Known rows, with every way that one mark hangs from another
(Q_144 (Q_53 (Q_501 Q_206 Q_746))): [-1.13 -0.42  1.41  0.20 -2.58  0.06  1.99  4.34 -1.41 -3.54  2.10 -1.68
  1.44  0.93 -0.06 -2.13 -0.36 -3.12]
(Q_746 Q_11): [-1.51 -4.03  8.23  1.48  0.34  0.46  0.42 -1.59  0.70  1.37  4.14 -0.79
  0.30  0.33  1.81 -1.12  2.87 -3.16]
(Q_444 Q_11 (Q_501 Q_206 Q_489)): [-3.28 -5.57 -0.74 -3.49 -1.79  1.20  3.89 -4.24 -2.26 -0.62 -0.13 -1.41
  0.45 -3.29  0.42  0.85 -0.32  6.82]
(Q_657 Q_11): [-1.28 -3.83  8.55  2.40 -1.90  1.09  0.63 -2.18 -1.18  0.92  0.83  0.96
  0.24  0.63  4.13 -0.79  1.84 -4.90]
(Q_206 (Q_501 Q_489 Q_746)): [-1.88 -0.23  1.52  0.99 -1.53  0.65 -3.26 -1.03 -0.09  2.41  0.23 -0.85
  2.04  2.62  2.45 -0.47 -0.81 -1.72]
(Q_206 Q_501): [-0.99 -2.38  5.90 -0.66 -0.26  0.58 -2.28 -1.22 -0.49  2.09 -0.21  0.13
  1.36  2.70  3.42 -1.20  0.24 -5.80]
(Q_501 Q_206 Q_489): [-2.88 -4.65 -0.30  0.42 -1.89  2.12 -0.50  0.30 -1.49 -1.50 -0.22 -2.88
  1.05 -1.65  2.57 -0.64  1.41  1.08]
(Q_589 (Q_206 (Q_501 (Q_489 Q_594) Q_746))): [-1.94  1.92 -0.13  1.37 -1.33  1.45 -5.92 -0.74 -1.57  5.68 -0.32 -3.93
  1.24  3.44  1.38 -0.92  0.38 -1.95]
(Q_53 Q_501): [-1.91 -3.09  6.23  2.06 -0.42  0.72  0.01  1.72 -0.39 -0.67 -1.33 -0.94
 -0.57  0.79  0.67 -3.16  1.52 -3.48]
(Q_444 Q_11 (Q_501 Q_206 (Q_489 Q_594) Q_746)): [-3.26 -1.76 -5.80 -2.61 -2.38  1.46  1.43 -3.24 -2.56  0.25 -0.10 -2.55
 -0.16 -0.44 -1.82  1.22 -0.21  8.99]
(Q_206 (Q_501 Q_489 (Q_746 Q_11))): [-1.43  0.49  2.58  1.31 -0.69 -0.15 -3.09 -1.79  1.46  3.30  3.40 -0.72
  1.41  1.65  2.49  0.50  0.52 -1.15]
(Q_589 Q_206): [-1.74 -4.16  7.70  1.67 -1.32  1.72 -0.83 -0.50 -2.22  2.93  1.61 -2.95
  1.27  1.24  1.86 -2.21  1.14 -5.31]
(Q_444 Q_11 (Q_501 (Q_489 Q_594))): [-3.21 -4.53 -0.36 -1.87 -0.54  1.28  0.82 -4.85 -2.37  1.37 -2.12 -1.03
 -1.28 -0.95 -1.10 -0.98  0.76  6.41]
(Q_53 Q_144): [-1.66 -2.93  6.87  0.40 -0.13  0.79  0.43  0.60 -1.12  0.93  0.08 -0.45
  0.69  0.70  3.08 -0.51  2.00 -5.05]
(Q_53 Q_144 (Q_501 Q_489)): [-2.64 -1.24  3.71  2.43 -0.01  0.36 -0.78  2.35 -0.01  0.07 -2.70 -1.23
 -0.98 -1.75  2.08 -1.05  2.41 -0.71]
(Q_444 Q_11): [-1.35 -5.49  5.50 -1.36 -0.39  0.68  2.94 -2.83 -1.44  1.09  1.62  0.46
 -1.09  0.87  1.17 -1.27  0.10 -3.30]
(Q_501 Q_206 Q_746): [-1.92 -2.12  0.43  0.00 -3.12  1.70  0.45  1.47 -1.50 -1.27  2.66 -2.56
  2.30  1.87  1.25  0.09  0.17 -1.56]
(Q_501 Q_489): [-2.79 -5.42  3.98  2.28 -0.84  1.59 -1.51 -0.75 -1.21  0.22 -0.33 -1.43
  0.49 -0.48  2.24 -2.08  1.57 -0.69]
(Q_501 Q_206 Q_489 (Q_746 Q_11)): [-2.57 -1.41 -0.86  1.62 -2.00  1.09 -0.35  0.07  0.48  0.13  4.75 -3.16
  1.33 -0.79  1.45  1.18  1.77  3.20]

Rows
[-1.62  2.66 -0.64  1.28 -0.18  0.48 -5.85 -1.51  1.00  4.12  1.26 -1.85
  0.30  2.96  1.51  0.10  1.84  0.63] -> (Q_206 (Q_501 (Q_489 Q_594) (Q_746 Q_11)))
[-1.89 -0.72 -0.82  0.93 -2.61  0.32  0.77  4.31 -1.36 -3.67  1.41 -1.99
  1.20 -0.80  0.01 -2.20 -0.21 -0.54] -> (Q_144 (Q_53 (Q_501 Q_206 Q_489 Q_746)))
[-0.92 -1.08  4.96  1.77 -1.71 -0.24  1.54  3.69 -1.13 -1.91  1.79 -0.59
  0.95  1.82 -0.66 -3.46 -0.34 -5.04] -> (Q_144 (Q_53 (Q_501 Q_746)))
[-2.58 -2.06  2.49 -0.90 -2.71  0.75  2.56 -1.96 -0.51 -0.08  4.47 -2.23
  2.75 -0.47 -0.09  1.65  0.92  4.02] -> (Q_444 (Q_501 Q_206 (Q_746 Q_11)))
[-3.17 -3.50 -2.27 -2.72 -2.94  1.02  3.87 -3.61 -2.02 -0.34  1.58 -1.68
  1.10 -1.75 -0.73  1.73 -1.38  7.53] -> (Q_444 Q_11 (Q_501 Q_206 Q_489 Q_746))
[-1.48  0.16  0.35  1.15 -1.86 -0.33  0.69  3.39  0.15 -2.66  3.81 -2.19
  0.74 -1.48  0.03 -1.02  0.98  0.43] -> (Q_144 (Q_53 (Q_501 Q_206 Q_489 (Q_746 Q_11))))
[-0.80  0.54  2.35  0.61 -1.81 -0.53  2.24  3.66  0.15 -2.54  4.27 -1.52
  1.03  0.17 -0.11 -1.26  0.83 -2.30] -> (Q_144 (Q_53 (Q_501 Q_206 (Q_746 Q_11))))
[-3.20 -3.78 -4.17 -3.38 -1.40  1.75  1.27 -3.85 -2.70 -0.11 -1.73 -2.27
 -0.80 -2.05 -0.82  0.69  0.73  8.19] -> (Q_444 Q_11 (Q_501 Q_206 (Q_489 Q_594)))
[-1.63 -0.33  3.62  2.71 -0.94 -0.75  0.36  2.44  0.33 -1.20  3.62 -1.12
  0.27 -0.48 -0.47 -2.18  0.92 -1.13] -> (Q_144 (Q_53 (Q_501 Q_489 (Q_746 Q_11))))
[-2.05 -0.75 -2.37  0.53 -1.13  0.95 -1.50  3.99 -1.85 -3.32 -1.99 -2.87
 -0.54 -1.05 -0.02 -3.17  1.90 -0.25] -> (Q_144 (Q_53 (Q_501 Q_206 (Q_489 Q_594))))
[-2.56 -0.66 -0.02  0.80 -0.90  0.75 -0.02  3.28 -0.28 -1.39 -2.47 -2.49
 -0.44 -2.92  2.45  0.09  2.44  1.18] -> (Q_53 Q_144 (Q_501 Q_206 Q_489))
[-1.70 -0.27  2.49 -0.27 -0.85  0.54  1.35  3.52 -0.48 -1.65 -1.50 -1.92
 -0.09 -1.13  2.40 -0.12  2.21 -2.30] -> (Q_53 Q_144 (Q_501 Q_206))
[-2.91 -2.38 -2.14  1.22 -3.20  1.91 -0.74  1.16 -1.26 -1.01  1.62 -3.11
  1.89  0.08  1.22  0.12  0.37  2.05] -> (Q_501 Q_206 Q_489 Q_746)
[-3.55 -0.33 -3.26  0.12 -2.12  1.50 -1.19 -1.88 -0.72  0.50  1.49 -3.91
  1.44 -0.91 -0.97  1.32  2.20  8.64] -> (Q_444 (Q_501 Q_206 (Q_489 Q_594) (Q_746 Q_11)))
[-2.01  1.40 -1.89  0.99 -0.96  1.13 -5.89 -0.54 -0.62  2.87 -1.79 -1.63
  0.80  3.72  1.50 -0.61  0.46 -0.59] -> (Q_206 (Q_501 (Q_489 Q_594) Q_746))
[-2.96 -0.43 -5.99  1.39 -2.50  2.44 -3.56  1.36 -1.92 -0.62 -0.24 -4.07
  0.56  1.60  0.10 -0.51  1.53  3.53] -> (Q_501 Q_206 (Q_489 Q_594) Q_746)
[-1.90 -3.22  4.23  1.91 -0.76  0.18  0.30  2.90 -1.10 -2.54 -0.29 -0.67
 -0.02 -1.45  0.68 -3.83  0.89 -2.71] -> (Q_144 (Q_53 (Q_501 Q_489)))
[-2.70  0.56 -4.55  1.72 -1.55  1.62 -3.24  0.50 -0.06  0.45  2.88 -4.10
  0.16  0.56  0.04  0.91  3.03  4.77] -> (Q_501 Q_206 (Q_489 Q_594) (Q_746 Q_11))
[-1.59  1.23  0.56  2.89 -0.49 -0.26 -1.80  2.81 -0.08 -0.71  2.12 -1.87
 -0.69  0.57 -1.30 -2.74  2.04  0.47] -> (Q_144 (Q_53 (Q_501 (Q_489 Q_594) (Q_746 Q_11))))
[-3.17 -2.25 -2.26 -0.89 -1.56  1.04  1.05 -4.21 -2.22  1.80 -0.41 -1.43
 -0.44  0.56 -2.21 -0.19 -0.35  7.16] -> (Q_444 Q_11 (Q_501 (Q_489 Q_594) Q_746))
[-2.58  0.24 -0.56  2.38 -1.67  0.37 -0.55  1.95  1.26 -0.85  2.50 -3.23
 -0.07 -1.41  0.25  0.34  2.03  3.44] -> (Q_53 (Q_501 Q_206 Q_489 (Q_746 Q_11)))
[-1.95  1.05 -3.85  1.05 -2.11  0.79 -1.60  4.52 -1.74 -3.15 -0.52 -2.79
  0.08  0.40 -0.93 -2.59  0.91  0.81] -> (Q_144 (Q_53 (Q_501 Q_206 (Q_489 Q_594) Q_746)))
[-1.85 -1.17  2.72  2.48 -1.84 -0.08  0.32  3.40 -1.06 -2.02  1.01 -1.01
  0.69  0.27 -0.44 -3.18 -0.10 -2.10] -> (Q_144 (Q_53 (Q_501 Q_489 Q_746)))
[-2.59 -2.64  6.61  0.83 -1.63  0.36  2.16 -2.91 -0.13  1.49  4.01 -1.05
  2.18  0.68 -0.38  0.13  0.85  2.33] -> (Q_444 (Q_501 (Q_746 Q_11)))
